Each row was made from one walk, in order. Every step used is in the known rows, and no mark comes twice. Write each row's walk.
Known rows
k v y d t: [  4.3  -2.6   1.1   2.7  -3.3  15.2   8.8   6.3  -1.9   6.6 -16.4  11.3
  26.3 -17.7  11.0 -16.5  -4.0  20.7   2.2  -9.7  -6.3  14.0  -3.7 -16.2]
t q k v: [ -3.8 -10.5  -1.0  10.1  -5.7 -43.7   5.1 -10.7 -26.2  -1.6  10.8   3.9
   8.7   7.7 -14.2  -0.4  -8.7  -6.9   9.1  14.5   4.0 -10.1  -2.7  -8.2]
c x: [-12.3   1.2   2.9   0.0   3.0  15.5 -13.7   9.6   2.3   2.3 -28.6  -6.1
 -54.8 -12.0  -2.6  -1.0 -13.1 -17.2   4.1 -16.3   4.5  -4.0  -0.4  -3.1]
s v: [ -9.8 -11.5  11.9  -6.3 -23.4 -25.5   6.1  12.2   6.8   9.9 -33.7 -15.6
 -16.2 -14.5  10.4  14.1   7.8 -12.6  -3.8  -1.8   9.5 -22.1 -13.8 -14.4]
v s: [ -3.8   4.3  -0.4  -1.7  -9.8 -23.2 -22.3  26.0  11.3  -8.8  -8.2   1.1
 -31.3 -13.9   6.2 -13.6  13.4 -11.5 -15.1   4.8  -1.9 -13.7  -5.5  38.4]
v y d t q k: [  6.8  -2.5 -12.7   8.7  23.4 -21.7   6.7  -2.0  -6.3   2.6  19.6  15.0
   0.9   4.7  -4.0 -14.7  -4.3 -17.3  12.4  12.0 -29.8  21.4  -6.7 -24.5]
k v: [-10.4  -7.1   7.4  -0.8 -17.5  -8.8   1.9   8.0  -6.5   0.0 -22.4   0.6
  -1.8 -12.1   2.7  -1.8   0.9  10.9  -1.8  -9.1  14.9 -13.2  -4.8   1.3]
s v z: [  0.7   7.2  15.0  -1.3 -22.3  -9.1   2.5  25.8  10.8 -12.4 -26.8  -6.7
  -9.5 -20.4  14.6  18.6   4.8  -6.7  -8.4  11.1   4.7 -30.6 -16.3  -2.6]
x q k v: [ -2.7   8.5   8.9  -0.7 -10.0   2.5   7.2   3.7 -25.1   1.9  27.8   5.6
  32.9  -1.4  -8.7   2.7   2.5   5.7  -2.3  -9.9  17.6 -10.5   6.8   3.7]
d t q y c: [  7.4   3.3 -23.7  -7.8  11.5  -1.7   1.9 -24.7  15.7  -6.8   6.8   1.4
  -6.8   9.9  -2.1  -0.2  -0.4   4.3  13.0  12.0  -9.5   9.8 -15.5 -16.0]
k v y: [  1.8  -2.4   5.0  -2.4  -8.1 -18.2  -0.2  10.3 -23.5  -4.6 -16.2  -3.5
   9.0 -18.4  11.1   7.5   5.5  27.9  -3.2 -17.5   8.0  -0.5   7.8  17.1]
t q y v z: [ 10.2   2.4  11.7   4.8   7.1  -3.8  11.1   3.2  23.6 -19.1   3.1  -4.8
  25.8  24.4  -1.7   2.9   9.2  16.7  -7.8  32.3  -0.4 -16.2  -2.9   4.8]
v k: [ -5.9  -6.4  -3.3  -3.4  -9.3  -0.6   0.4  10.7   9.0  -5.4 -18.1   5.0
 -46.2  -2.1  10.5  -5.4  -2.9 -37.3 -16.8  -1.2 -15.3  -3.9  -3.0  36.0]
c x q: [ -9.0   8.8  11.0  -1.2   7.5  27.9 -19.0   6.8   0.2   0.2  -1.9  -4.7
 -24.0 -12.0  -2.4   5.3  -7.6 -12.1   7.5 -21.7  12.6  -2.6   9.7  -1.3]
y v: [-10.5 -12.1   7.1  -1.4   0.8  10.6   2.3  15.2  21.8   8.9 -22.6  -7.6
  -1.9   4.1   2.6 -10.6   7.5   1.4 -18.9 -11.9   9.6 -15.5  -7.5  -4.6]
d t: [ -3.2   9.4  -4.9  -7.6  10.9   4.3  -5.1  13.5  11.7  -3.4 -10.1   3.9
 -30.0 -22.3   6.2 -13.7   1.2 -13.1  -3.5 -15.7   1.0  -2.6 -14.8  -6.2]
t q k v z: [  7.1   8.3   3.1  14.9  -3.2 -30.1   4.5   4.5 -18.5 -23.8  16.3  12.6
  15.0   3.7 -10.4   3.1 -12.4   0.5   6.3  29.4   1.9 -17.5  -5.1   7.6]
c x q y v: [  2.3   4.8  18.5  -5.1   8.5  51.7   2.9  -5.8  12.9  11.2   6.3 -17.4
  20.6  16.7  -7.1   2.4   4.3  13.0  -6.9 -11.7  17.7  -1.9  18.2  -5.0]
f v s: [ -3.7   3.7   8.7   0.6  -6.3 -35.8 -34.1  23.9  31.0 -15.2   6.6  -1.1
  -8.5 -18.6   2.2  16.0  16.1  -9.8 -18.7  14.4  -4.4 -12.8   1.8  35.7]
t q: [-10.4 -14.8  -2.0   2.7   6.8 -40.4  -5.1   1.9   6.5  -8.9  -9.9  -0.7
 -26.7  -0.4   0.4   0.0  -2.3 -14.0   8.2   8.2  -1.4  -9.3  -9.8  -6.7]
y d t: [-11.7  -1.7  -0.7  -1.5   0.4  17.7   7.0  14.0  29.8   8.6 -21.1  14.0
 -27.1  -9.0   4.5 -25.7  -3.6 -18.6  -0.3  -2.8 -13.1   4.7 -20.5 -28.6]
x q k: [ -6.4  12.8   2.4  -6.4   2.7  -3.9   1.4  13.6 -14.8   0.9  30.9   6.4
   0.7   0.1  -5.9   6.3   8.7 -16.4  -4.1  -9.9   4.9  -6.6  -0.2   4.3]
q k v s: [  2.8   7.1  -2.2   6.2 -21.3 -27.6  -9.5  12.3 -14.6  -0.2  14.3   5.4
   5.9  -6.5  -7.4 -16.7   4.5  -3.0 -15.9  13.2   3.5 -16.4   0.9  37.9]
d t q: [ -0.1  -2.6  -9.3   1.1  19.0 -23.6  -7.8  -2.4  13.6 -11.3  -0.9   4.1
 -15.8 -11.3   1.0 -13.2  -4.5 -18.6  10.7   2.3  -3.5  -1.2 -14.9 -15.6]
y d t q: [ -8.8 -13.7  -4.8   7.4  11.5  -9.3   2.0  -1.2  25.3   0.2 -11.9  13.3
 -14.4   2.0  -0.2 -25.0 -11.4 -23.5  12.9  14.8 -14.2   6.3 -20.0 -39.5]

Write each row's walk
[  8.7   1.6  14.3  -1.4   4.0  61.4   7.5 -14.9  14.4   9.4   7.4 -12.7
  14.3  25.1  -0.9  -1.6  -6.5 -15.5 -18.7  -5.3   6.8   5.2  26.7  25.3]
c x q y v k
[ -3.7   5.8  -0.2 -10.1  -4.4  13.5  24.5   5.5  24.9   8.3 -11.6   9.2
 -15.9   5.7   0.7 -17.4   9.3  -5.6   0.9  12.0 -17.2  10.5 -15.1 -23.3]
q y d t
[ -6.5   4.3 -13.1 -15.2 -13.2   8.3   8.2  -4.1   8.3   0.0 -11.3  -3.0
 -26.3  10.3   1.5  11.2  13.1  14.8  -2.7  -1.4  -4.6   2.6 -10.5   4.9]
q y c
[  3.4  -9.8  -6.9   6.2  20.1 -14.1  -1.7   0.6  10.4  -3.2  -4.7  10.4
  -2.9  -5.0   7.5 -15.6  -5.3  -5.4  13.7   8.1 -21.7  18.7  -6.6 -22.7]
v y d t q
[ -1.9  12.4  -6.4   5.9  -5.0  50.7 -14.0 -20.4 -22.5  10.3  20.2   2.7
  14.7   1.7 -14.3   8.0 -22.8   7.2   6.9 -21.3  16.2   3.3  11.9  -4.7]
y c x q k v
[ -5.7   5.6 -11.5  -8.5  -5.2  34.5  -5.6 -14.2   5.2   6.1 -21.1  -8.6
 -47.3   7.5  -5.6  12.6  -7.1   5.8   7.2  -7.1  -3.0   8.6  -0.8  -3.2]
q y c x
[  6.1 -22.1   1.1   2.7   2.4  -9.3  20.5 -21.3  20.7   0.9  -2.6  -8.4
   7.6  36.6   1.3  -5.9   1.4 -17.2 -16.0  26.0 -10.3  -2.4   6.0  20.5]
t q y v k
[ 10.3  -5.1   0.0  -1.9  18.9  -6.4  11.5 -15.5  24.3   1.8   4.2  -8.8
  24.0  17.0  -4.3 -15.9   7.4   6.3  -2.0  11.4   3.5  -1.0  -7.1 -22.6]
d t q y v
[ 17.1  -8.3  -4.7   1.1  16.5   4.6  17.2 -25.7  26.5  -2.1   7.0  -3.2
  19.1  25.5   1.8 -20.2  -2.8 -21.5 -13.1  21.4 -10.5   3.6   0.9   8.9]
d t q y v k
[-10.4 -20.9   3.3   0.1  -8.1 -29.9  24.0  -6.1  16.8   2.4 -11.5   3.7
 -16.7  25.7  -5.9  -5.1   5.4  -8.3  15.2  36.0 -20.2   4.8  -9.6 -25.2]
t q y d
[  5.4  -3.9  -3.7  14.9  -9.0 -51.2 -12.8  -3.4 -18.7  -8.2  23.6   5.2
  17.8   4.2 -11.8 -14.7  -0.9  -7.1  -0.8  28.7   1.4 -15.4   1.0  26.1]
t q k v s
[  8.7  12.0   6.5  -2.2  -0.8  -4.7   3.8   6.0 -41.8  -1.6  33.7   3.6
  46.3  -7.0   0.4  16.3   8.8  22.9  -1.4 -17.6  13.1   2.6  18.5  18.1]
x q k v y
[  1.2  11.5  -8.8  -2.8  11.8  49.3 -29.7  -4.0 -11.0  -0.4   4.2  -5.8
  -8.3 -11.5   8.6  23.9  -9.9  15.8   8.9 -36.2   5.7  17.2  17.0   9.0]
v y c x q
[ -2.5 -15.6   6.3  -3.2 -25.7 -13.7  11.2   2.1   8.5   4.9 -29.0 -10.1
 -27.3  -7.0  17.2  10.7  -2.5 -40.1 -17.2   2.9  -5.4 -17.7  -6.5  16.4]
s v k
[ -2.3  -8.2  -0.9  -6.5   0.6 -40.9  10.9  -7.9   0.1  -9.7  -1.4  -6.0
 -24.9  13.6  -4.3   5.9  10.7  -4.5  10.7  24.3  -2.9  -4.5  -4.4  -6.4]
t q y
[  8.3   6.5 -20.9  -1.1  18.9  23.0 -11.9 -33.9  10.1  -2.0  -0.9  -4.9
 -27.4   5.9  -8.6   0.0 -20.3  -1.0  23.6   5.6  -6.7  16.2  -4.3 -22.4]
d t q y c x
[ 18.1   4.6 -10.0   7.2  19.4 -33.4  -0.8 -12.9 -34.3  -8.2  26.1   4.6
  32.7 -10.2  -4.2  -4.5  -7.9   8.5  10.3   1.5  -1.1   8.6   3.6  -5.9]
d t q k v y
[ -9.7   8.0  -5.9  -2.2   3.8  52.4 -25.1  -7.3   6.2   2.2  -1.9  -2.3
 -22.9  -5.2  -0.9   9.5 -17.1  -0.5   7.6 -28.7  12.4   5.7   4.9  -5.2]
y c x q
[ 19.7   1.1  -0.3   2.8  14.9 -13.0  -6.2  -8.1  30.8  -4.6  18.6  -7.2
  35.5  14.4  -2.4 -30.2  14.2   5.1 -13.0  27.5  -0.4  -5.8  -1.5  15.1]
d t q y v s
[ -2.7  -6.3   8.5  -9.9  -4.1   7.1  19.4   5.6  17.8  10.4 -13.8 -12.9
   6.8  18.7  -0.7  -3.3  16.7  12.1 -18.1   2.4   8.4  -8.2  -1.9   0.4]
q y v
[  5.0  20.3 -14.2  -1.1  15.8  42.2 -23.2  -7.5 -26.6   2.2  27.5  -1.1
  -4.8  -3.4  -4.1  24.3  -9.6   4.9   5.7 -31.6   2.2  18.7  17.7   8.2]
v y c x q k
[ -1.7   3.3   9.5  -5.5   6.6 -31.1 -16.3  19.7   8.4 -14.0  -1.4  -5.1
  -4.7 -20.9   8.5  40.2  15.9   9.7  -7.5  -6.7  -6.3   3.3   8.7  14.9]
f v y
[  7.8  12.2  -9.9  -1.9  -3.9  15.8  -3.9  -8.0 -35.5   1.2  33.1   5.3
  45.7  -1.9   1.3  20.9   2.8  32.9  -0.5 -22.3   8.8  10.2  13.1  15.0]
x q k v y c
[  1.2  -8.1   9.4  -7.5 -12.8 -29.9   2.4  13.6  -9.9   6.5 -23.6 -19.2
  -4.5 -23.2  19.3  25.7  14.1   5.7  -6.2  -9.9   5.0 -10.6  -1.4  -0.2]
s v y
[ -7.0   0.9  -0.1   0.8 -14.6 -16.8  12.6   5.2 -21.5   5.7   1.9   4.9
  -2.2  -2.2  -9.0  -0.5  -2.7  -0.8  -5.8  -3.3   7.3 -11.2  -3.5   4.4]
q k v
[  4.0   8.1 -15.3   5.9  -1.5  25.9 -12.6 -14.3 -37.1   9.7  -1.3  -3.3
  -3.6  -6.5  -6.4  16.8 -21.5  22.0   5.6 -24.6   4.1  13.9  13.3   8.2]
q k v y c x
[ 11.0  12.3  17.3  -0.1   1.4  41.7 -16.0   1.3  17.2   6.5  18.0 -16.7
  32.2  13.8  -5.0 -11.1   9.0   9.4 -16.1   1.6  14.8  -5.5  23.5  30.7]
c x q y v s
[ -5.4  16.9   5.4   0.2   9.2  24.5 -11.7   3.9 -17.9   6.4  21.6  -0.5
 -20.5  -2.2 -13.3   9.5  -9.8 -26.3   3.8 -15.4   6.7  -0.8  10.4  -1.7]
c x q k
[ -0.8 -19.6  -1.5  15.9  -5.3 -38.2  17.2  -7.4 -23.2   6.1   7.7  10.1
  25.1  13.8  -7.2  -0.5  -7.9   5.7  12.2  20.1 -13.2  10.2   3.1 -14.0]
t q k v y d
[ -2.0 -10.2  -5.2  15.0   1.5 -11.5  15.8 -13.9  -1.2   6.9  10.9  17.4
  19.5  10.9 -14.1 -24.9 -18.1 -14.5  14.6  21.1  -9.3   4.8 -12.4 -38.1]
y d t q k v
[  1.3  11.7   8.2 -11.8  -0.1  33.4  19.7   3.1  21.9   4.3  14.6  11.2
  20.5   7.3   2.3 -11.4  11.4  -0.5   3.2   3.4  -7.2  11.6  -5.7 -25.2]
x q y d t
[  4.9   9.0  -2.0   2.7   0.3  54.4 -25.1 -14.5 -23.6   0.4   2.1  -5.5
  26.0 -12.9   5.5  20.2 -15.4  38.3   9.3 -36.9  18.5  12.6  23.2   7.6]
k v y c x q
[ -2.1  11.2  -6.2 -16.5  -8.4  21.2   4.5  -7.2   5.4  -3.6  15.5  -0.7
   7.3  10.8   2.4  18.9  17.1  18.6   0.7  -7.0   4.6   3.9  -0.3   6.3]
x q y c
[-10.4 -11.1   1.7  -1.8  -3.5  -3.1   5.8  21.1   4.3   3.9 -23.8   6.5
 -20.7  -5.2  11.5  -2.7   9.2   2.4  -1.6  -4.1 -15.0  10.1  -2.8  -2.5]
v y d
[  6.0 -13.2   0.1  12.2   6.6  -7.7   5.3  -8.6  -1.5  -0.9  -7.1  10.6
  35.4  -6.2   6.0 -13.9 -11.0  15.5  16.2   6.9  -6.7  16.2  -2.1 -26.2]
k v y d t q
[  5.1   4.3  -1.2  -0.7  -6.4 -20.6   7.1   8.3 -39.5   0.6   7.9   1.2
  11.9  -9.6  -0.5   7.8   4.1  17.7  -4.8 -12.2   3.6  -0.3   7.9  18.4]
q k v y
[ -6.6 -14.2   7.4   4.0 -18.7   0.6  12.2  12.6  -7.4   8.2 -26.0   6.7
  13.6  -5.9   9.8  -3.4   1.1  26.3   0.9  -5.0  -3.0   7.4   2.9  -6.6]
k v y d
